Every row comes from one small tree of marks. The marks that hang from a mark follow it in brackets, in the order of their numbers. Every link used is in the known rows. Which tree was each row made from?
Known rows:
Z_72[Z_245 Z_578[Z_386 Z_421]]: [ 15.0  45.1  -2.1   2.3  14.2  16.1   1.6   4.3   9.3  37.3 -44.0 -32.4
 -14.0   9.8  -5.4  -3.0 -40.4  26.9 -10.1 -13.9 -34.1 -21.4  45.3  -1.7]
Z_924[Z_682 Z_927]: [  3.3   5.0  -1.0 -20.4   4.6 -21.7  37.7 -19.2   9.7 -30.8 -20.7 -15.6
 -13.3  14.4  15.2  23.9 -20.8   5.8 -32.0  -6.7 -11.2  16.3 -22.9 -32.8]
Z_322[Z_682[Z_421]]: [-16.2  -8.8  -5.1  -9.2 -13.2   4.7  -4.5  14.9  10.6 -14.0 -10.1   1.3
  -3.4   8.9  -7.7   5.0 -18.5   1.7 -23.3  -4.0  -3.8  -0.5  -0.9 -21.5]
Z_578[Z_421 Z_536]: [-28.4  24.9  10.7   4.0  17.4   0.7 -21.3  14.7 -11.9  16.8 -17.0 -31.9
  19.9  16.2  18.1  -4.6  -5.7  14.1  -2.8 -25.2   9.3  -0.4  29.6 -48.3]
Z_300[Z_578[Z_386 Z_421 Z_783]]: [-10.4  21.0   3.6 -18.9  38.0   0.0  -4.8  20.4 -16.4  31.6  11.4 -23.4
  47.3  -2.7   4.7 -39.2 -26.5  17.6  -9.3 -14.4  20.9  -3.3  32.2 -25.2]
Z_330[Z_682]: [-21.5   0.3 -25.3 -16.2  -8.0  -9.1  -6.0   5.2  19.7   2.9   0.3 -12.2
 -16.2   2.3  -4.0   1.7 -29.1  16.5 -36.0  -6.2  -6.6  10.4  11.3 -59.0]
Z_682[Z_330 Z_421 Z_854[Z_917]]: [ 23.9 -39.1  -3.7   7.2 -13.4   3.9   2.0 -18.7   0.4 -37.3   8.9 -19.6
 -17.8  10.3 -12.3  53.2 -15.4  -7.7   3.8  22.1   6.3  -7.6 -14.9  24.6]
Z_330[Z_682[Z_39 Z_421]]: [ -6.3 -26.0 -20.7  -3.3  -6.2  -6.7 -18.0  -5.7  12.8 -20.2  17.6   3.4
 -26.0 -23.2 -28.7   6.5  -8.5  -9.4 -22.4  19.3 -14.4   6.6 -23.3 -41.5]
Z_322[Z_578]: [-10.5  21.9   1.4  -5.6 -30.6  -7.4  12.2   8.6  15.7  -6.0 -18.5  -1.5
  -9.6  10.7  -0.6 -10.6  -8.8  23.6 -25.2  -1.2 -10.5  10.7   3.7 -29.1]
Z_924[Z_682[Z_39 Z_330 Z_421 Z_854[Z_917]] Z_927]: [ 53.0 -52.5   8.0   5.8  -5.6 -13.6  37.8 -48.6  -6.9 -65.8  16.9   0.1
 -34.1 -15.8 -10.8  64.9  14.7 -29.9  10.9  37.2  -7.1   0.6 -68.8  46.4]
Z_578[Z_386 Z_421 Z_536 Z_783]: [-17.4  38.1   4.9  -9.7  54.0  15.3 -25.8  22.7 -27.2  54.3   7.2 -17.4
  52.6  12.4  22.4 -38.4  -3.5   7.2  12.8 -34.5  21.4  -8.7  52.0 -29.0]
Z_300[Z_578[Z_386 Z_783]]: [ -2.0   9.3 -12.2 -28.2  23.4  -1.2   0.4  15.0  -5.3  16.8   2.4 -18.1
  39.3   0.4  -1.9 -45.1 -33.3   9.2 -23.5  -3.2  21.3  -5.9  23.7 -27.8]
Z_924[Z_682[Z_421 Z_854]]: [ -1.2 -36.0 -20.7  -7.6  -1.9 -22.4   2.1 -19.8  23.3 -36.5  -0.1  -5.9
 -25.5   2.5 -19.8  26.8 -15.0 -23.5  -7.5   6.3  -4.4   5.7 -38.3 -23.5]
Z_322[Z_682[Z_39 Z_330 Z_421 Z_854]]: [  7.3 -41.5  -8.0  13.0 -14.6  -3.0 -18.1  -8.0   5.3 -26.7  11.4  27.1
 -22.4   2.2 -31.5  15.7   4.5 -14.0   3.7  35.4   0.2  -0.7 -45.0  30.4]
Z_924[Z_682[Z_330 Z_421 Z_854]]: [  7.6 -44.3 -22.9   1.5   1.7 -24.4  -1.0 -32.5  14.1 -31.8   9.5  -4.2
 -37.9  13.2 -15.0  42.9 -12.5 -24.2   3.3  18.8  -5.0   8.3 -44.7  11.6]
Z_72[Z_245 Z_578[Z_386 Z_421 Z_783]]: [ 13.9  51.7  -6.5  -1.2  34.9  26.3  -7.1   5.6   2.8  53.6 -33.6 -22.9
   6.8  11.1   1.8 -15.5 -38.4  24.0   7.1 -19.5 -27.5 -23.8  59.8   1.1]
Z_72[Z_245 Z_578[Z_421]]: [  3.5  38.1  -0.7  12.6  -1.5  13.0  -3.7  -3.4  19.2  15.1 -58.0 -37.5
 -25.7  14.9  -3.5  17.2 -41.3  31.4  -9.3  -9.9 -39.9 -16.4  36.8 -17.8]
Z_72[Z_578]: [ -1.4  22.4  -2.5  -9.3 -12.8   5.1   4.8  -1.0  15.8  -9.5 -37.0 -28.5
 -10.8  18.4  -0.7   5.8 -38.2  27.0 -24.6  -3.5 -20.0  -7.9  17.0 -30.6]
Z_322[Z_578[Z_386 Z_421 Z_536] Z_682[Z_854]]: [-19.0  21.0  15.0   2.5  -5.5  -2.1  -2.9  33.4  -9.7  45.2   4.5  25.4
  25.1 -12.9  10.9 -50.4  38.8  -4.5  19.1 -23.3  18.7  -1.9  20.7  14.2]
Z_300[Z_578[Z_536 Z_783]]: [-20.2   4.2  -7.5 -11.6  18.1  -2.9 -18.2  10.0  -8.4   7.5 -15.9 -29.4
  42.7  -1.8  13.6 -38.5 -11.1  -6.5  -5.3  -9.0  26.2 -10.1  27.4 -47.3]
Z_322[Z_578[Z_386 Z_421 Z_536 Z_783] Z_682[Z_854[Z_917]]]: [  4.7  23.9  22.0  -1.9   3.2  24.6   8.8  33.4 -23.9  53.5  20.6  17.4
  51.2 -21.9  22.9 -47.1  46.8  -6.8  43.1 -29.9  27.7 -20.1  48.7  33.1]
Z_578[Z_421]: [-20.3  21.8   7.3  -2.0   8.2  -0.2  -7.9  11.3   0.8   3.8 -12.9 -27.1
   5.9  22.9   4.4   9.6 -29.0  33.2 -20.0 -17.5  -1.1   7.3  17.0 -45.6]
Z_386[Z_578[Z_536]]: [-27.9  24.3   4.4  -3.0  12.7   5.5 -13.9   7.9   3.4 -13.9 -23.5 -27.4
  15.2  24.9  29.6  -7.8 -12.2   4.9 -10.2  -9.2  -5.7  10.2  44.0 -43.1]
Z_924[Z_682[Z_854] Z_927]: [  3.5 -13.7  -6.6 -15.0   3.6 -30.3  33.1 -25.3  17.0 -41.3 -18.1  -1.6
 -16.0  10.1   3.3  27.0 -14.1  -5.1 -19.7  -0.4  -1.8  16.9 -41.1 -23.0]
Z_924[Z_682[Z_330 Z_854] Z_927[Z_421]]: [ 14.1 -15.2  -2.8  -5.4  15.3 -23.8  29.9 -42.0  -6.3 -27.7   4.0  -5.2
 -16.2  12.5  16.3  48.6 -15.1  -9.8 -35.5 -10.9   4.2  28.5 -54.1  33.3]

Which tree is each row?
[-19.5 -38.5 -30.6  -6.5  -4.1 -17.6 -18.7  -6.3  24.5 -21.6  13.9   5.7
 -24.6 -13.1 -24.4  17.6 -17.2 -16.3 -15.7   8.0  -0.6  11.3 -20.3 -37.8]
Z_330[Z_682[Z_421 Z_854]]
[-29.2  40.2  11.7  -3.7  40.0  16.6 -14.3  11.4   0.1   3.0   0.7 -16.6
  29.6  29.4  29.5  -1.5 -26.9  29.8   4.4 -18.4  -9.7  17.1  52.5 -35.6]
Z_386[Z_578[Z_421 Z_783]]
[  4.0 -24.1 -20.4 -11.7 -23.2  -1.1   9.0  -1.9  19.5 -14.7  10.0 -14.5
 -13.6 -12.7  -9.0  21.1 -16.5   5.3 -17.3   0.3   6.1  -3.9   9.0 -31.8]
Z_330[Z_682[Z_854[Z_917]]]
[ 26.7 -34.4  14.4  24.8 -43.2   9.9   2.1  -3.0 -12.7 -17.2  15.3  25.9
 -11.5 -30.7  -9.5   2.2  60.5 -33.7  35.3  30.4   7.2 -17.7 -23.5  63.0]
Z_322[Z_578[Z_536] Z_682[Z_39 Z_330 Z_421 Z_854[Z_917]]]
[ 35.7 -26.7  -0.3  10.0 -21.9   7.2   4.1 -17.6  -1.3 -31.7   5.8 -11.8
 -16.4   7.2 -20.8  32.5  -5.5   9.0   0.3  33.9   4.2 -11.0 -19.7  19.8]
Z_682[Z_39 Z_330 Z_854[Z_917]]
[  0.8 -23.6  -1.2  21.6  -7.9   4.3 -26.8  -0.6 -10.4   5.8  19.4  51.8
   5.2 -18.8 -10.5 -28.1  55.7 -37.3  46.7  25.4  10.4  -5.6 -23.7  48.8]
Z_322[Z_578[Z_536 Z_783] Z_682[Z_39 Z_330 Z_421 Z_854]]
[  5.9  54.3  -3.3   5.3  44.6  27.5 -21.2   8.1  -9.3  65.8 -38.3 -28.4
  21.5   4.3  16.5 -31.1 -16.1   5.0  23.1 -28.7 -15.6 -32.5  71.2  -0.9]
Z_72[Z_245 Z_578[Z_386 Z_421 Z_536 Z_783]]
[ 37.3 -45.5   0.0  15.1 -16.8   6.4  -2.8 -23.7  -3.8 -45.9  16.6  -7.0
 -22.9  -4.1 -29.4  46.2  -0.8 -12.2   8.6  40.0   1.9 -12.4 -35.0  30.9]
Z_682[Z_39 Z_330 Z_421 Z_854[Z_917]]
[-15.2   7.9  -1.0  -6.6 -15.9  10.2   1.8  17.2   8.6   7.4   3.1  30.5
   9.8  -5.8   1.1 -24.3  10.3  -2.9   3.1  -5.7  -4.4   2.2   7.8   0.5]
Z_322[Z_578[Z_783] Z_682[Z_421]]
[ 12.9 -40.7 -10.4  15.2  -2.7  -9.0 -22.6 -22.0   4.1 -38.6  10.1   9.2
 -27.4   6.7 -35.5  28.8  -6.9 -12.2   1.9  41.1  -1.3   3.9 -49.4  14.0]
Z_682[Z_39 Z_330 Z_421 Z_854]
[-10.0  25.5  19.4  21.4   3.4  14.9 -19.5  16.0 -26.3  45.9  14.5  29.8
  20.9  -7.1  18.4 -39.1  51.9   4.1  40.8  -0.3   4.9  -2.7  15.7  29.6]
Z_322[Z_578[Z_421 Z_536 Z_783] Z_682[Z_39 Z_330]]
[ -6.9 -25.4 -27.6  -3.7 -12.5 -14.4 -16.2  -5.1  23.2 -15.9  10.8  13.2
 -23.5 -16.6 -32.7  -3.4  -7.9   0.7 -18.5  20.5  -2.2   8.1 -24.9 -42.6]
Z_330[Z_682[Z_39 Z_854]]
[ -9.7  25.1  23.0   9.0 -30.9   4.5   6.3  23.7   1.2  11.5  -0.9  24.3
  -2.4 -11.8  -5.9 -26.7  23.5  25.2  -4.3   0.9 -13.0   5.2  -3.6  -4.9]
Z_322[Z_578[Z_421] Z_682[Z_39]]
[-35.3  35.9  19.3   6.6  28.0   7.1 -19.5  13.9  -7.4   0.7 -14.9 -32.7
  22.4  22.5  36.9  -2.8  -5.8  13.5   4.3 -22.2  -5.3  12.5  51.0 -40.7]
Z_386[Z_578[Z_421 Z_536]]
[ -5.4 -44.4 -26.2   1.3  -8.1 -15.6 -23.3 -10.9  20.9 -30.8  20.9  17.5
 -28.9 -28.7 -41.4   9.7  -2.5 -20.3 -10.5  26.5  -4.8   7.5 -40.4 -31.2]
Z_330[Z_682[Z_39 Z_421 Z_854]]
[ 38.4 -20.3   9.5  -5.9   1.6  -7.7  50.8 -43.0 -15.1 -35.0  11.0 -21.4
 -11.2   1.4  21.7  65.5  -8.6  -8.8 -28.8 -11.9   7.1  13.1 -40.5  50.9]
Z_924[Z_682[Z_330 Z_854[Z_917]] Z_927[Z_421]]
[  1.4   8.1  24.2   6.3 -43.6  10.2  26.4  22.3   3.4   2.4   1.5   9.9
   4.2 -12.2   4.3   1.4  21.3  19.4   9.5 -11.7   4.3  -5.0  13.8  16.0]
Z_322[Z_578[Z_421] Z_682[Z_854[Z_917]]]
[ -3.2  14.5  -1.7 -17.6   0.0  12.8   6.0  25.1  -0.6  29.7  17.3  35.2
  21.2 -10.6  -1.0 -44.3  10.0  -7.0   1.7  -8.6   1.3  -3.0  16.3  16.9]
Z_322[Z_578[Z_386 Z_783] Z_682[Z_421]]
[-13.9   0.5   3.9  -2.9 -37.3  -0.6   9.7  17.0  14.0  -9.2  -7.7  20.9
 -11.1  -6.2  -5.6 -10.4   8.0  -0.1 -15.7  -0.3 -10.9   5.3  -6.3  -2.4]
Z_322[Z_578 Z_682[Z_421]]
[ 27.2 -20.7   2.3   2.9  12.2 -20.9  25.1 -46.8 -10.7 -35.5  11.7   7.8
 -20.9  -2.3  -0.7  40.7   0.2 -13.1 -29.9   7.2  -0.8  25.2 -74.9  40.7]
Z_924[Z_682[Z_39 Z_330 Z_854] Z_927[Z_421]]
[ 12.5 -21.4  -8.8  -5.5   7.3 -31.7  29.8 -36.6   8.2 -35.3  -8.5   0.3
 -27.9  20.8   7.6  43.5 -11.4  -4.9  -9.1  12.4  -2.7  20.2 -46.8  11.8]
Z_924[Z_682[Z_330 Z_854] Z_927]
[ -1.7  -9.3  -6.7   3.8  11.0   4.4 -16.5  12.0 -15.4  38.3  25.5  44.3
  21.0  -9.7   5.4 -39.6  41.8 -37.3  41.0   2.3  21.3  -6.5   4.5  59.0]
Z_322[Z_578[Z_386 Z_536 Z_783] Z_682[Z_330 Z_421 Z_854]]
[-22.8  14.4   8.8  17.4   4.8   3.7 -19.6  14.9 -15.1  43.6  10.2  31.3
  23.1   4.1  22.0 -28.0  42.8  -3.0  47.5 -12.5  19.3   2.0  18.4  33.8]
Z_322[Z_578[Z_421 Z_536 Z_783] Z_682[Z_330 Z_854]]
[ 24.4  -6.6  25.6  22.7 -42.8  10.7  17.1   4.7  -9.3  -0.5  18.6  22.6
 -12.6 -15.8  -8.7   9.1  38.8  15.8  25.1  20.7  -0.7  -6.0 -12.8  56.7]
Z_322[Z_578[Z_421] Z_682[Z_39 Z_330 Z_854[Z_917]]]
[ 24.8 -21.6   9.3   6.2 -24.6  10.3  12.5   9.2 -17.2  14.8  22.2  18.6
   3.8 -21.1   5.7 -10.3  46.6 -34.0  29.8   7.5  17.2 -18.3   4.8  73.6]
Z_322[Z_578[Z_386 Z_536] Z_682[Z_330 Z_421 Z_854[Z_917]]]
[  5.5 -14.8   1.0 -15.4  10.0 -23.0  31.2 -25.5   6.8 -45.1 -11.1 -11.7
 -18.6   2.4   7.1  37.2 -15.5 -15.7 -24.3  -1.7 -14.2  15.9 -38.8 -22.6]
Z_924[Z_682[Z_421] Z_927]
[-14.8  23.8  15.6  10.4 -24.5   0.4   7.2  16.8  -3.8  25.8   0.9  13.5
  -9.7  13.7  14.5  -2.5  12.2  29.3   1.6  -5.4  -8.5  11.6   9.7  23.2]
Z_322[Z_578[Z_421] Z_682[Z_330]]
[ -6.3  49.3  11.3  -8.4  49.0  21.1 -19.4  17.1 -24.1  55.8  -8.8 -25.0
  43.1   5.2  25.6 -37.5  -5.6   9.9  22.4 -33.6   4.2 -21.1  59.3 -10.7]
Z_72[Z_578[Z_386 Z_421 Z_536 Z_783]]
[ -6.4  22.0  14.6   6.8  12.9  11.5 -16.4  30.2 -19.7  52.2  22.5  45.9
  41.8 -26.1  -0.1 -72.1  55.5 -10.8  40.7  -9.5  20.1  -9.6  14.6  22.7]
Z_322[Z_578[Z_386 Z_421 Z_536 Z_783] Z_682[Z_39 Z_854]]
